Known rows, with every way that one mark hangs from another
pepir(bogin kinen): [-0.88 -0.35  3.16 -0.35 -0.19 -1.13 -0.60 -1.41 -0.08  1.59 -1.10  3.13
  1.62 -2.58 -0.56 -0.74  0.09  1.18  1.84 -0.04  0.10  1.87 -1.51  0.82
  0.44 -0.11]
pepir(bogin kinen rofo): [-0.39 -0.75  3.92 -0.30 -0.56  0.10  1.45 -3.67 -0.10  1.50 -0.16  2.54
  1.51 -1.25 -1.90 -1.58 -0.33 -0.31  0.65  0.74 -1.59  1.12 -1.12  1.37
  0.15  0.02]
muru(kinen liteko(pepir(bogin)) rofo): [ 1.85  1.12  1.38 -0.14  0.41  2.63 -0.13 -0.12  1.94  0.28 -3.28 -0.14
  1.95 -4.55 -1.18  1.82  0.49 -2.60  0.02  1.46  0.14  5.25 -1.13 -1.29
  0.48  0.38]
muru(liteko): [ 0.47  0.28  0.79  0.51  1.23 -0.96 -2.00  3.45 -1.95  0.37 -1.20  2.11
 -1.80 -1.20  2.03  1.26 -0.09 -0.25  1.23  0.89  2.19  2.96 -2.10  0.73
 -0.20 -0.74]
bogin(muru(kinen liteko(meki))): [ 0.42  2.16 -1.97  1.83  3.08 -0.61 -0.93  3.74 -0.47  0.40 -2.04  0.57
 -1.21 -0.58  1.12  2.24  0.47  1.65  0.15  0.55  1.07  2.25 -1.94  3.45
 -1.07  0.92]
pepir(bogin(muru(kinen liteko rofo))): [ 0.13  1.79 -1.78  0.78  0.60  1.93  0.80 -0.80 -0.28 -0.92 -2.57 -1.52
  0.65 -2.66  0.75  0.69 -0.57 -0.72 -1.05  1.34  0.93  3.78 -0.91  1.87
  0.82  2.33]
pepir(bogin): [-1.52  0.02  2.35 -1.61 -0.93 -0.34 -1.37 -0.13 -0.97  1.17 -1.01  1.96
  1.68 -2.69  1.09  0.36 -0.66 -0.32  2.82 -1.41  0.19  2.25 -1.42  1.14
  0.10 -0.24]
liteko(pepir): [ 0.14 -1.25  3.04 -0.66  0.94  2.30 -3.25  1.18 -0.64  1.76 -0.79  3.15
  0.79 -2.78  0.49  1.65 -0.18 -1.59  1.66 -0.91  0.17  3.08 -3.09 -0.15
 -0.75 -2.32]
bogin(muru(kinen)): [-0.33 -0.19 -1.64  0.56  0.25  2.51 -2.13  0.78 -1.91  1.51  0.41  1.23
  1.39 -0.70  1.69  1.03  1.04  1.15 -1.05 -0.49  0.62  2.11 -1.46  2.89
 -0.82  0.31]
bogin(muru(kinen liteko rofo)): [ 1.87  1.31 -2.55  2.07  1.12  2.22 -0.02  1.07 -1.55 -0.79 -0.99 -0.73
 -0.94 -1.21  0.79  1.76  0.06 -0.35 -2.58  1.22  1.81  3.62 -1.86  2.05
 -0.29  1.30]
meki(rofo): [ 0.47  0.18  1.12 -1.83  0.30  1.59  0.32  0.71 -2.54  0.91  1.16  1.51
 -1.50 -0.96  1.30  0.42  0.07 -0.67  0.31 -2.88  1.71  0.76 -2.70  0.30
 -0.05 -1.32]
liteko(meki(kinen rofo)): [ 0.89  1.23  0.73  0.35  0.45  0.19  0.96  2.87 -1.28  2.59  1.03  0.36
 -1.24 -1.57 -0.64  0.37 -1.01 -0.57  1.62 -5.16  2.05 -0.80 -3.26  2.29
 -0.22 -1.22]
pepir(bogin(muru) kinen): [-1.62 -0.35  1.10  0.49  1.14 -0.19 -1.12 -3.00 -0.79  0.67 -1.14  2.27
  1.76 -2.41  0.19 -1.27 -0.63  0.67  0.88  0.26 -0.09  2.30 -1.53  2.15
  0.89  0.19]
meki(bogin(muru) kinen rofo): [-0.52  1.63 -0.18 -1.38  0.78  1.72  1.35 -0.46 -3.04  0.94  1.80  0.18
 -0.62 -0.12  1.75 -1.71  0.71 -1.17  0.32 -6.46  2.85  0.84 -2.20  1.03
  0.92 -2.08]
meki(bogin(muru(liteko)) kinen rofo): [ 0.59  2.29 -1.11  0.20  2.24  0.45  1.48  1.59 -2.50 -0.29  0.92 -0.45
 -1.79 -0.28  2.26 -1.90  1.13 -1.29 -0.21 -4.34  3.69  2.15 -1.93  0.47
  1.75 -2.02]
bogin(muru(kinen liteko)): [ 0.86  0.55 -2.40  1.30  2.34  1.17 -1.78  2.77 -1.68  0.32 -0.52  0.49
  0.45 -0.84  1.89  1.17  0.88  1.19 -1.22  1.33  1.37  3.72 -1.12  2.68
 -0.25  0.70]
pepir(bogin(muru) kinen rofo): [-1.21  0.07  1.96  0.55  1.36  1.13  1.26 -4.83 -1.08  0.69  0.19  2.01
  1.49 -1.28 -1.19 -1.92 -0.56 -0.27 -0.11  0.72 -1.41  1.66 -1.23  2.62
  0.62  0.21]
liteko(meki(rofo) pepir(bogin)): [-0.18  1.67  4.13 -2.77  1.80  1.37 -0.25 -0.06  1.27  1.83 -2.11  1.29
  0.65 -4.44 -0.91  0.91 -0.59 -2.51  3.42 -2.95 -0.64  1.68 -3.15 -0.38
  0.06 -1.30]
liteko(meki): [ 0.04  1.31  1.85 -0.21  0.56 -0.92 -1.56  2.72 -1.13  1.67 -1.60  2.42
 -1.74 -1.09  0.39  2.56 -0.89  0.22  2.97 -1.89  1.08  0.31 -3.06  2.68
 -2.14 -0.29]

Rows
[-0.41  2.87 -1.56  0.50  2.64 -0.47 -0.32  2.32  0.64  0.47 -3.21 -0.52
  0.48 -2.53  0.89  1.00 -0.04  1.37  1.89  1.00 -0.11  2.85 -0.88  3.22
  0.10  1.80]
pepir(bogin(muru(kinen liteko(meki))))
[-0.08  3.03  0.58  1.78  0.15  0.23  1.26  0.12 -1.25  0.11 -1.03 -0.08
 -1.23 -0.94 -0.17  0.47 -1.47 -1.95  1.61 -5.88  2.81  0.28 -3.46  3.08
 -1.82 -0.50]
liteko(meki(bogin(muru(rofo)) kinen))
[ 0.40  1.11  1.41 -1.57 -0.88  0.14  1.45  0.92 -2.09  1.48  1.41  0.55
 -0.38 -0.74  0.90 -1.39  1.74 -1.24  1.10 -7.06  3.00  0.43 -2.09 -0.22
  0.31 -2.79]
meki(bogin kinen rofo)
[ 0.93  2.85 -1.07  4.04  1.62  0.88  0.43  2.83 -1.32 -0.79 -1.24 -0.46
 -2.31 -2.17 -0.73  1.12 -2.29 -1.11  0.02 -1.58  3.09  1.97 -3.08  3.98
 -0.51  0.76]
bogin(muru(liteko(meki(kinen)) rofo))
[-0.91  0.77  2.15 -0.33  0.65  4.72 -1.25 -3.79 -0.21 -0.13 -2.00  0.48
  1.42 -4.74 -0.59  0.97 -2.25 -3.71  0.74 -0.72 -1.06  4.18 -3.10  0.40
  0.37 -0.51]
liteko(pepir(bogin(muru(rofo))))
[ 2.31  1.34  1.48  1.07  3.15  1.25  0.06  4.21  0.50  1.95 -1.31  0.85
 -1.54 -3.06 -1.67  1.00 -0.37 -2.00  1.61 -2.67  2.38  2.35 -3.79  0.22
  0.39 -2.33]
muru(liteko(meki(kinen rofo) pepir))
[ 0.34  3.68 -0.81 -2.09  1.61  1.16  1.86  0.41 -1.18  1.14 -0.56 -0.56
 -1.51  0.66  1.65  0.56  2.48 -0.03  0.73 -4.79  0.95  0.04 -2.00  1.37
 -1.44 -0.66]
liteko(meki(bogin(muru(kinen)) rofo))
[ 0.24  1.91  5.16 -1.69  0.94  0.19  0.92 -0.66  0.60  1.97 -1.62  3.11
 -0.96 -0.80 -1.16  0.51  0.74 -3.20  3.30 -2.86 -1.55  0.86 -3.02 -0.10
 -2.76 -2.92]
liteko(meki(bogin) pepir(rofo))
[ 1.03  0.59  4.42  0.13  1.58  1.70 -0.45  0.11  0.12  2.40 -0.71  2.95
 -0.61 -2.26 -1.69  1.85 -1.03 -2.52  2.47 -0.52 -1.94  0.94 -3.12  1.55
 -2.19 -1.89]
liteko(meki pepir(rofo))
[ 2.19  0.84 -0.98  1.47 -0.18  1.21  0.30  2.07 -0.65  0.19 -1.07  0.16
 -0.82 -1.25  0.15  2.02  0.48 -0.55 -1.72  0.70  2.41  3.18 -1.19  0.60
 -0.37  1.08]
muru(kinen liteko rofo)
[-1.24  1.52  3.64 -1.04  2.51  2.36 -0.10 -2.88  0.96  1.42 -1.91  1.39
  0.72 -3.39 -1.61  0.31 -1.75 -3.47  2.96 -0.56 -2.99  2.05 -2.49  2.49
 -0.58 -1.09]
liteko(meki pepir(bogin(muru) rofo))
[ 0.92 -0.79  1.07  2.61  4.73  1.44 -2.75  0.30 -0.51  0.07 -2.00  3.71
 -0.60 -2.08 -0.52  0.55  0.09 -0.66 -0.72  2.54  0.98  4.66 -3.04 -0.20
  1.05 -2.18]
bogin(muru(liteko(pepir(kinen))))
[ 2.22  2.24 -0.77  0.05  2.01 -0.46  1.03  4.67  0.21  1.22 -1.00 -0.26
 -2.48 -0.59  0.72  1.20  1.37  0.76  0.04 -1.37  2.08  1.13 -1.83  1.15
 -0.44  0.34]
muru(kinen liteko(meki(rofo)))
[ 0.96  1.04  3.11 -1.22  2.39  1.94 -1.10  1.27  0.16  1.92 -1.41  2.17
 -1.95 -2.92 -0.43  1.96 -0.26 -2.32  1.83 -2.78  0.26  1.45 -4.21 -0.52
 -0.99 -2.49]
liteko(meki(rofo) pepir)
[ 1.01  3.99  1.51 -1.96  2.46 -2.58  2.02  3.30 -0.67 -0.09 -2.25  0.90
 -4.55 -0.20  1.70  0.74  1.48 -1.88  2.73 -3.74  2.39  0.53 -2.49 -0.40
 -0.86 -2.00]
muru(liteko(meki(bogin rofo)))
[-0.33 -0.60  4.83 -1.89  0.24  2.62 -0.23 -3.48  0.54  1.57 -0.98  1.93
  2.50 -3.59 -1.36 -0.30 -0.76 -3.13  2.36 -0.14 -2.30  2.71 -1.82  0.34
  0.08 -1.51]
liteko(pepir(bogin rofo))
[ 2.66  0.76  2.61  0.93  4.39 -0.30 -0.05  2.09  1.07  0.88 -2.27  3.13
 -2.52 -2.03 -1.46  0.75  0.70 -1.53  0.61 -0.36  1.39  2.63 -3.75 -1.14
  0.01 -2.36]
muru(liteko(meki(rofo) pepir(kinen)))
[-1.59  1.14  0.68 -0.23 -0.21  2.31 -0.23 -3.37 -1.61 -0.55 -1.20 -0.02
  0.72 -3.17  0.74  0.43 -2.14 -1.74  0.32 -0.98  0.15  2.83 -2.22  1.89
  0.39  1.41]
pepir(bogin(muru(rofo)))
[ 2.65  0.85  2.99  2.70  3.12 -0.06 -0.30  1.03  1.80 -0.02 -3.88  2.97
 -2.86 -3.24 -3.16  2.43 -0.88 -1.89  0.56  1.13  1.38  2.95 -4.16 -0.69
 -1.24 -1.09]
muru(liteko(meki pepir(kinen)) rofo)
[ 1.99  3.88  0.24 -0.25  0.51 -1.44  2.05  3.03  0.39  0.11 -3.02 -0.42
 -2.39 -0.42  0.15  2.34  1.31 -0.80  0.83 -1.75  2.06  1.76 -1.97  0.33
 -2.45  0.55]
muru(kinen liteko(meki(bogin)) rofo)
[ 1.13  1.38  5.94 -0.34  1.70 -0.11  1.34 -2.04  1.55  2.18 -2.34  4.20
 -1.23 -0.58 -2.46  0.03  1.20 -2.14  2.56 -1.69 -1.01  0.58 -3.54 -0.68
 -2.12 -3.11]
liteko(meki(bogin) pepir(kinen rofo))
[ 2.92 -0.70  1.73  0.68  1.74  2.33 -0.36  1.32  0.56  1.78 -0.51  2.07
  1.08 -1.14 -0.47  0.60  1.50 -2.22 -1.29  2.06 -0.66  3.71 -0.86 -0.17
 -0.12 -1.14]
muru(kinen liteko(pepir(rofo)))
[ 1.06  0.17  3.09  1.15  1.13  0.92 -2.28  3.32  0.66  3.00 -1.29  2.30
  0.75 -3.33 -1.73  1.79 -0.88 -0.78  2.81 -2.99  1.30  1.22 -3.54  1.74
 -1.21 -2.24]
liteko(meki(kinen) pepir)
[ 0.51  1.96 -1.06 -0.86 -1.08  2.54  0.87 -1.74 -1.53 -0.14 -0.51 -0.10
 -0.20 -0.42  1.57  0.57  1.32 -1.34 -1.35 -2.88  1.38  2.34 -1.63  1.15
 -1.83  0.15]
meki(bogin(muru(kinen rofo)))
[ 0.08  0.71  0.25 -0.36  0.26  5.26 -1.05 -3.19  1.31  0.72 -2.00 -0.44
  3.30 -4.32 -0.96  1.39 -0.72 -2.54 -0.74 -0.26 -1.50  4.35 -1.95  0.55
  0.10  0.77]
liteko(pepir(bogin(muru(kinen rofo))))
[ 2.32 -0.34  0.81  0.52  1.87  1.67 -2.61  3.58  0.77  1.37 -2.02  1.80
  1.02 -2.20  0.13  2.08  1.79 -0.58 -0.16  1.53  0.65  4.80 -1.92 -0.19
  0.26 -1.36]
muru(kinen liteko(pepir))
[ 2.15  0.12  0.25  1.45  2.88  4.26 -0.59  0.15  0.04  0.63 -0.21  0.77
  0.80 -1.27  0.05  0.61  0.81 -1.65 -1.94  2.29 -0.97  4.13 -1.45  1.16
  0.37 -0.55]
bogin(muru(kinen liteko(pepir(rofo))))
[-0.81  1.23 -1.04 -0.36 -0.80  3.23  0.14 -2.67 -0.80  0.02 -1.14 -0.75
  2.55 -2.48  0.16  0.87 -0.88 -0.59 -0.94 -0.78  0.09  2.73 -1.06  2.22
  0.07  2.32]
pepir(bogin(muru(kinen rofo)))
[ 2.20 -0.04  1.15  3.32  3.63  2.69 -1.33 -1.36 -0.41 -1.30 -2.03  2.10
 -1.66 -2.93 -1.24  0.54 -1.27 -2.43 -1.92  2.14  1.13  4.53 -3.77 -0.32
  0.48 -1.73]
bogin(muru(liteko(pepir(kinen)) rofo))
[ 0.33 -1.01  5.55 -0.25  0.61  1.77  0.15 -4.14  1.45  2.05 -1.32  3.64
  2.56 -3.23 -2.93 -0.99  0.34 -2.33  1.28  1.10 -1.99  2.55 -1.91 -0.42
  0.63 -1.65]
liteko(pepir(bogin kinen rofo))
[-0.89  2.55  2.69 -0.04  1.69  2.78 -1.10 -2.50  0.70 -0.24 -3.46  0.69
  0.23 -5.23 -1.39  1.64 -2.95 -3.58  2.40 -1.34 -1.47  2.99 -3.65  1.75
 -0.87  0.10]
liteko(meki pepir(bogin(muru(rofo))))
[-0.98  0.62  1.27  1.15  0.11  1.56  0.59 -4.86 -0.30 -0.67 -1.45  1.09
  0.84 -2.78 -1.09 -0.58 -1.75 -0.65 -0.48 -0.13  0.03  2.48 -2.71  1.74
  0.43  0.64]
pepir(bogin(muru(rofo)) kinen)
[-1.21  0.95 -0.85 -1.15 -0.06  1.87 -1.55 -0.87 -0.87  1.36 -0.71  0.09
  3.36 -2.14  1.29  0.06  0.94  1.04  0.15 -0.14 -0.48  2.75 -0.75  2.45
  0.59  1.39]
pepir(bogin(muru(kinen)))
[ 2.55  1.45  2.15  2.78  1.47  1.02 -0.16  3.61  1.13  1.01 -2.69  0.62
 -1.05 -3.96 -2.35  2.48 -1.86 -2.84  1.26 -1.25  2.24  3.03 -3.66  0.91
 -0.20 -1.07]
muru(liteko(meki(kinen) pepir) rofo)
[-0.33  2.31  2.43 -0.22 -0.21 -1.88  0.70  2.83 -0.59  1.99 -1.05  1.49
 -0.37 -1.12  0.07  0.57  0.52 -0.22  3.72 -4.94  2.33 -0.49 -2.42  2.06
 -1.78 -1.78]
liteko(meki(bogin kinen))
[-0.84  1.05 -0.01  0.24 -0.07  0.69 -0.47  0.84 -2.79  1.02  0.57  0.98
  0.76 -0.83  1.58 -0.89  0.56 -0.44  1.37 -4.52  2.50  1.01 -2.39  2.29
 -0.01 -1.77]
meki(bogin(muru) kinen)
[ 1.30  0.16  1.45 -1.24  1.86  1.24 -1.88  1.61  1.69  1.49 -3.04  1.10
  3.18 -3.84 -0.02  1.41  1.26 -0.79  1.22  1.68  0.16  5.29 -0.89 -0.80
  1.06 -0.20]
muru(kinen liteko(pepir(bogin)))
[-0.19  1.16 -1.01  0.11  1.23  1.61  1.27 -1.17 -0.61  0.08 -0.71 -0.60
  2.10 -1.20  0.35 -1.11  0.63 -0.40 -0.79  1.90 -0.88  3.37  0.43  3.04
  1.21  1.64]
pepir(bogin(muru(kinen liteko)) rofo)
[-0.51  3.19  0.37 -0.33  1.25  0.31  1.38  0.94 -1.60  0.72  0.70  0.21
 -1.60 -0.41  0.92 -0.99  0.34 -1.08  1.46 -7.04  2.24 -0.50 -2.84  2.40
 -0.56 -1.86]
liteko(meki(bogin(muru) kinen rofo))
[ 2.52 -0.57  2.80  2.18  2.32  1.72 -0.77  0.06  0.58 -0.06 -2.62  2.95
 -1.33 -2.90 -2.30  1.16 -0.45 -2.24 -1.16  1.80  1.84  4.15 -3.46 -1.70
  0.39 -1.64]
muru(liteko(pepir(kinen)) rofo)
